Known rows, with every way that one mark hangs from another:
{dupez lasi mogim}: [.03,.11,-.03,-.16,.11,-.09,-.06,.34,.05,-.21,.00,-.10,.24,.03,.04,-.02,.02,.00,.28,-.13,-.02,-.30,-.06,.00]
{dirag {fedar {dupez mogim sare}} peno}: [.22,.00,.14,.02,.05,.04,-.14,-.16,-.27,.05,.00,.03,-.15,-.12,-.03,-.16,-.01,-.38,.16,-.12,-.25,.16,.01,.02]
{sare {dupez {lasi {tomo duniso {fedar {dirag peno}}}}}}: [.01,.15,.02,.10,.02,.06,.10,-.03,.28,-.08,.36,.26,-.06,.02,.01,.15,.07,-.03,-.11,-.18,-.02,.05,-.03,.03]
{duniso {tomo {fedar {dirag peno sare}}}}: [.20,.13,.10,-.09,-.02,-.07,-.08,-.20,.14,.15,-.24,.03,-.13,-.16,-.08,-.24,-.06,.54,-.04,.02,.01,.09,.11,.01]
{duniso {tomo {fedar {dupez lasi}}}}: [-.01,.31,-.14,-.42,.00,-.09,-.28,.17,.13,-.11,.07,-.16,.02,.04,.04,-.11,-.13,.06,.35,.19,.17,-.02,-.14,.12]
{tomo duniso {fedar {dirag sare}} lasi}: [-.08,.03,.22,.02,-.05,.11,-.03,.21,.19,.12,-.02,-.11,.00,.07,-.03,.16,-.10,.76,-.14,-.02,.16,-.15,.14,-.07]
{fedar tomo}: [.05,-.22,-.11,-.41,.25,-.17,-.01,-.21,-.05,-.15,-.21,-.01,.14,.01,-.11,-.14,-.05,.14,.52,.02,.00,-.21,.04,.23]
{dirag {sare dupez}}: [.00,-.09,.11,-.30,.23,-.13,.10,-.13,.06,-.20,-.14,.13,.11,-.19,.03,-.09,.14,.30,.11,-.03,.14,.02,.30,-.24]
{bezode {fedar dirag tomo} mogim}: [.17,-.38,-.12,-.47,.08,-.14,.17,-.40,-.02,.01,-.29,-.19,.07,.07,-.05,-.18,-.51,.41,.35,.06,-.13,-.20,.01,.07]
{dirag {fedar tomo} peno sare}: [.25,-.18,.10,.10,.07,-.14,-.01,-.30,-.30,.18,-.29,.07,-.22,-.24,-.07,-.48,.03,.06,.10,-.32,-.21,.09,.30,.01]
{duniso {tomo {fedar dupez} lasi}}: [-.07,.03,.03,-.36,-.02,-.02,-.39,.19,.18,-.06,-.04,-.18,.05,.02,-.02,-.04,-.18,.37,.43,.20,.16,.09,.03,.12]
{bezode {fedar {dupez lasi sare} {tomo duniso}} mogim}: [-.04,-.03,-.19,-.17,-.36,.10,.08,-.02,-.11,-.13,.13,-.33,-.08,.00,.10,.00,-.43,-.22,.00,.25,-.05,-.07,-.11,-.03]
{sare {dupez {lasi {tomo duniso}} mogim}}: [-.17,.07,-.13,.33,-.15,.00,.07,.40,.20,-.37,.26,.06,.32,-.08,-.02,.19,.20,-.31,-.03,-.09,.12,.04,-.05,-.13]
{duniso {tomo {fedar {dirag peno} {dupez mogim sare}} lasi}}: [.00,.14,.07,.03,-.19,.14,-.34,.00,.10,.11,.01,-.06,-.07,.09,.05,.15,-.06,-.06,-.05,.29,-.10,.24,-.17,.19]
{dalod {dupez lasi}}: [.00,.28,.05,-.64,.34,-.13,.10,.04,.02,-.20,.06,-.06,.10,-.04,.10,-.15,-.01,.20,.52,.01,-.08,-.17,.13,-.24]
{fedar {dirag peno {sare dupez}} {tomo duniso lasi}}: [-.11,-.30,-.02,.22,-.01,.07,.27,-.28,-.08,.15,-.13,.23,-.17,.05,.05,.04,.19,.07,-.43,-.03,-.04,.23,.27,-.02]
{dirag peno}: [.25,-.16,.14,-.38,.34,-.06,.01,-.18,.03,-.08,-.15,.10,-.08,-.19,-.12,-.19,-.10,.31,.46,-.23,-.18,-.18,.22,.03]
{dirag peno sare}: [.22,-.07,.22,-.15,.19,-.07,.03,-.12,-.02,.03,-.24,.09,-.12,-.27,-.08,-.26,-.02,.38,.15,-.22,-.11,-.13,.30,-.15]
{fedar {dirag peno} {dupez mogim sare} {tomo duniso lasi}}: [-.13,-.17,-.10,.25,-.15,.19,.04,-.17,-.19,.20,.01,.02,-.11,.27,-.01,.27,.04,-.49,-.24,.24,-.18,.10,-.19,.31]
{tomo duniso fedar lasi}: [-.05,-.01,.19,-.21,-.03,.15,-.22,.33,.25,-.15,.10,-.16,.08,-.05,-.06,.10,-.17,.69,.31,-.10,.16,-.18,.15,.04]
{katid {fedar {dirag peno} dupez}}: [.13,-.25,.10,-.43,.67,-.11,.07,-.25,-.05,.25,-.14,.19,-.25,.05,-.19,.05,-.18,.04,.32,-.09,-.22,-.19,-.15,.03]
{dirag {fedar {tomo duniso}} {sare {dupez lasi mogim}}}: [-.11,.06,-.22,.50,-.30,-.01,.10,.18,-.24,-.09,.04,-.01,.10,-.05,.16,-.17,.33,-.43,-.45,-.15,.14,.26,.07,-.13]
{bezode {fedar {dupez lasi mogim sare} {tomo duniso}}}: [-.01,.06,-.31,.13,-.32,.19,-.03,.13,-.14,-.25,.19,-.38,.13,.05,.12,.09,-.14,-.51,-.01,.33,.03,-.02,-.27,.15]

Rows:
[-.04,.13,-.04,.66,-.18,.00,.22,.19,-.06,.28,.07,.08,-.07,.13,-.10,.13,.10,-.49,-.44,-.02,-.09,.00,-.18,-.05]	{fedar {dirag peno sare} {dupez {lasi {tomo duniso}} mogim}}
[-.01,.01,-.02,-.28,.22,-.05,.04,-.18,-.06,.02,-.05,-.01,.14,.25,-.07,.24,-.03,-.23,.16,.31,-.06,-.12,-.25,.15]	{fedar dirag {dupez mogim sare}}
[.00,-.22,-.15,.08,.04,.01,.36,-.52,-.14,.11,-.16,.27,-.16,.00,-.02,-.06,.21,-.06,-.37,.01,.01,.18,.14,.04]	{fedar {dirag peno {sare dupez}} {tomo duniso}}
[-.26,-.30,.01,.20,.22,-.08,-.01,.12,.00,.06,-.17,.07,.18,.07,.09,.25,.23,-.06,-.25,.04,.03,.04,-.10,-.14]	{katid {fedar {dirag {sare {dupez mogim}}} {tomo lasi}}}
[-.07,-.18,-.27,-.27,.07,-.02,.09,-.22,-.17,-.02,-.11,-.06,.01,.14,-.16,-.01,-.06,-.17,.28,.20,.13,-.07,-.10,.31]	{fedar dupez {tomo duniso}}
[-.07,.09,-.02,.67,-.19,.01,.27,.15,.10,.02,.14,.23,.03,-.04,.01,.13,.29,-.34,-.56,-.14,-.04,.15,.01,-.22]	{fedar {dirag peno {sare {dupez {lasi {tomo duniso}} mogim}}}}
[-.11,-.11,-.11,.20,.19,-.02,.28,-.07,-.08,.12,.03,.25,-.25,-.06,.07,.09,.22,-.23,-.51,-.13,-.07,.06,-.05,-.16]	{katid {fedar {dirag peno {sare {dupez lasi}}} {tomo duniso}}}
[-.05,.09,.11,.32,-.23,.21,-.09,.11,-.02,.35,.01,-.06,-.13,.18,.02,.14,.01,.13,-.41,.03,.06,.03,-.11,.06]	{tomo duniso {fedar {dirag peno sare} {dupez mogim}} lasi}
[-.15,.13,.01,.42,-.25,.06,.03,.09,.26,-.09,.11,.05,.29,-.02,-.07,.23,.20,.11,-.33,.07,.28,.11,-.12,-.06]	{lasi {tomo duniso {fedar {dirag {sare {dupez mogim}}}}}}
[.05,.19,.13,-.57,.17,.04,-.28,-.14,.09,-.15,.13,-.09,.04,.00,.00,.11,-.15,.15,.44,.24,.07,-.16,-.13,.16]	{tomo {fedar {dupez sare}}}
[.05,.28,.04,.05,-.01,.02,-.01,-.03,.07,.04,.12,.17,.01,.05,.26,.00,.26,-.07,-.41,-.11,.00,.02,-.08,-.09]	{tomo {fedar {dirag peno {sare {dupez lasi mogim}}}}}
[.13,-.03,-.02,.15,.05,-.13,.08,-.20,-.28,.03,-.02,.22,-.22,-.17,.20,-.40,.24,-.31,-.19,-.34,-.17,.25,.30,-.14]	{dirag {fedar tomo} peno {sare {dupez lasi}}}
[.03,-.34,-.26,-.32,-.21,.04,.11,-.25,-.13,-.04,-.14,-.29,-.02,-.01,-.09,-.17,-.50,.09,.23,.17,.07,-.05,-.05,.06]	{bezode {fedar dupez {tomo duniso}} mogim}
[-.10,-.03,.05,-.29,.10,.11,-.04,.06,.12,.15,.10,-.08,-.04,.33,-.07,.25,-.21,.38,.14,.13,.13,-.13,-.09,.19]	{tomo duniso {fedar dirag dupez} lasi}
[.06,.12,.14,.29,.06,-.24,-.01,.26,-.10,.13,.05,.01,-.06,-.04,-.06,-.16,-.04,-.22,.12,-.19,-.09,.01,.14,-.23]	{dirag {fedar {dupez {lasi tomo}}} sare}
[-.06,.19,.00,.75,-.31,-.06,.01,.50,-.13,.10,.12,-.12,.06,-.03,-.08,-.04,.07,-.43,-.25,-.16,.06,.10,-.05,-.20]	{dirag {fedar {dupez {lasi {tomo duniso}} mogim}} sare}
[-.06,.33,.06,.61,-.42,.16,-.12,.33,.21,-.16,.31,.06,.09,-.25,.09,.06,.28,-.19,-.43,-.19,.12,.14,-.04,-.19]	{dirag peno {sare {dupez {lasi {tomo duniso fedar}} mogim}}}
[-.11,.16,.18,-.20,-.07,.15,-.45,.26,.11,-.12,.17,-.19,.18,.09,.10,.27,-.06,.04,.25,.22,.07,-.10,-.17,.13]	{tomo {fedar {dupez mogim sare}} lasi}
